Each row was made from one small tree. Brackets hold a mark, then the marks that hang from it, in the order of their numbers. Every link used is in the known rows. Write each row's tree.
(in the rows, 100 means zero)
Known rows
{Z194 Z657}: 88 124 115 119 92 100 102 46 56 101 88 64 116 111 91 91 80 69 95
{Z194 Z57 Z65 Z657}: 80 108 86 127 108 123 85 43 128 112 97 67 85 57 111 62 77 119 109
{Z65 {Z194 {Z57 {Z564 Z657}}}}: 123 73 93 91 68 88 104 97 84 76 89 92 97 87 93 105 100 74 126
{Z57 Z194 {Z564 Z4 Z622 Z657}}: 91 120 104 87 109 91 79 117 86 112 72 118 115 143 89 121 68 97 88
{Z4 {Z564 Z65 Z622}}: 82 97 133 78 142 101 116 118 125 100 92 106 88 134 84 110 123 108 94
{Z4 {Z564 {Z65 {Z194 Z57}} Z622 Z657}}: 77 85 112 74 111 96 98 132 116 104 105 122 92 108 97 102 132 121 120
{Z657 {Z194 {Z57 {Z564 Z4 Z622}} Z65}}: 119 107 99 118 106 101 100 89 120 105 114 106 88 78 105 99 103 105 101
{Z194 Z65 Z657}: 85 114 115 125 113 117 100 31 101 114 93 62 97 89 115 84 86 95 85
{Z194 {Z57 {Z564 Z4 Z622}} Z65 Z657}: 53 107 89 108 121 129 87 73 148 124 83 79 91 81 112 68 81 146 99
{Z564 Z4 Z65 Z622 {Z657 {Z194 Z57}}}: 81 104 60 91 105 104 84 179 91 107 179 143 98 106 99 82 129 152 86
{Z65 {Z194 Z657}}: 129 81 113 102 71 87 112 56 44 80 96 79 106 102 92 109 96 49 116
{Z65 {Z194 {Z57 Z564}}}: 133 69 98 89 76 90 112 92 89 70 84 89 92 91 88 109 98 67 123
{Z57 Z194 {Z564 Z4 Z65}}: 113 117 111 86 136 91 88 110 128 94 66 123 98 132 82 118 50 98 67
{Z65 {Z194 Z57 Z657}}: 125 77 93 104 67 91 101 64 63 79 99 83 98 79 89 94 90 66 134
{Z57 {Z564 {Z65 Z194}}}: 106 85 118 83 110 104 127 112 120 93 67 95 105 120 104 120 102 92 82
{Z564 Z65 Z622 {Z657 Z194}}: 100 96 81 104 97 113 111 152 73 125 151 126 116 108 124 108 145 124 97
{Z4 {Z564 {Z65 {Z194 Z57}} Z622}}: 97 76 123 72 128 98 113 122 126 93 96 115 82 117 85 109 125 108 114

Write each row's tree
67 98 80 97 118 121 87 115 156 107 100 89 80 85 109 75 100 146 91 | {Z194 {Z57 {Z564 Z4 Z622 Z657}} Z65}
138 108 96 131 97 96 98 68 106 97 124 99 84 61 105 95 101 86 108 | {Z657 {Z194 Z57 Z65}}
81 108 113 102 95 108 112 109 94 128 82 95 121 119 122 119 120 105 95 | {Z57 {Z564 Z622 {Z657 {Z194 Z65}}}}
127 113 99 119 93 92 105 94 103 100 104 109 103 78 99 105 97 89 109 | {Z657 {Z194 {Z57 {Z564 Z65}}}}
129 117 111 125 116 99 83 28 88 110 78 89 96 96 101 104 51 70 98 | {Z57 {Z194 Z65 Z657}}
90 113 107 88 135 108 92 106 112 123 65 122 113 140 95 116 59 116 82 | {Z57 {Z194 Z657} {Z564 Z4 Z65 Z622}}
69 107 83 102 114 112 79 100 160 99 95 87 78 74 106 71 88 138 87 | {Z194 {Z57 {Z564 Z4 Z657}} Z65}
120 109 94 111 99 94 104 111 102 99 116 115 100 91 93 103 102 99 104 | {Z657 {Z194 {Z57 {Z564 Z4 Z65 Z622}}}}
82 84 109 71 120 111 120 136 112 100 88 106 105 141 96 113 107 118 76 | {Z57 {Z564 Z4 {Z65 {Z194 Z657}} Z622}}
90 134 95 112 87 77 68 102 72 91 154 111 96 95 94 83 101 101 74 | {Z564 Z4 {Z657 {Z194 Z65}}}
128 117 103 122 85 87 103 82 91 97 98 101 105 81 94 106 94 76 114 | {Z657 {Z194 {Z57 Z564}}}
106 76 95 91 76 96 103 85 77 87 89 91 102 96 89 98 92 85 126 | {Z65 {Z194 {Z57 {Z564 Z4 Z622}} Z657}}
86 126 118 107 82 90 102 94 86 112 73 93 126 110 110 114 101 85 92 | {Z57 {Z564 {Z657 Z194}}}
106 123 100 126 77 89 88 80 68 108 128 97 108 82 117 98 112 85 97 | {Z564 {Z657 {Z194 Z65}}}
84 117 109 101 98 100 107 118 111 117 83 108 122 106 119 112 107 110 83 | {Z57 {Z564 Z65 {Z657 Z194}}}
121 66 90 87 71 94 109 107 81 81 92 94 98 94 96 108 109 79 128 | {Z65 {Z194 {Z57 {Z564 Z622 Z657}}}}
129 47 78 79 112 121 132 149 100 89 129 110 87 113 101 109 133 111 107 | {Z564 {Z65 {Z194 Z57}} Z622}
105 79 70 92 80 100 95 136 94 90 132 115 98 77 112 89 117 114 107 | {Z564 {Z65 {Z194 Z57}} Z657}
123 77 101 94 102 104 119 98 89 86 112 99 98 101 102 104 105 88 93 | {Z564 {Z65 {Z194 Z657}}}
75 102 103 76 101 94 97 138 113 92 94 112 107 120 100 103 101 117 72 | {Z57 {Z564 Z4 {Z65 Z194} Z657}}
92 100 87 97 111 111 105 115 139 90 78 88 94 92 91 88 87 112 98 | {Z194 {Z57 {Z564 Z65}}}
104 125 86 124 64 83 81 94 59 101 127 101 113 77 103 90 105 84 114 | {Z564 {Z657 {Z194 Z57}}}
64 114 131 86 109 88 95 104 89 106 91 98 102 130 87 105 123 96 109 | {Z4 {Z564 Z622 Z657}}
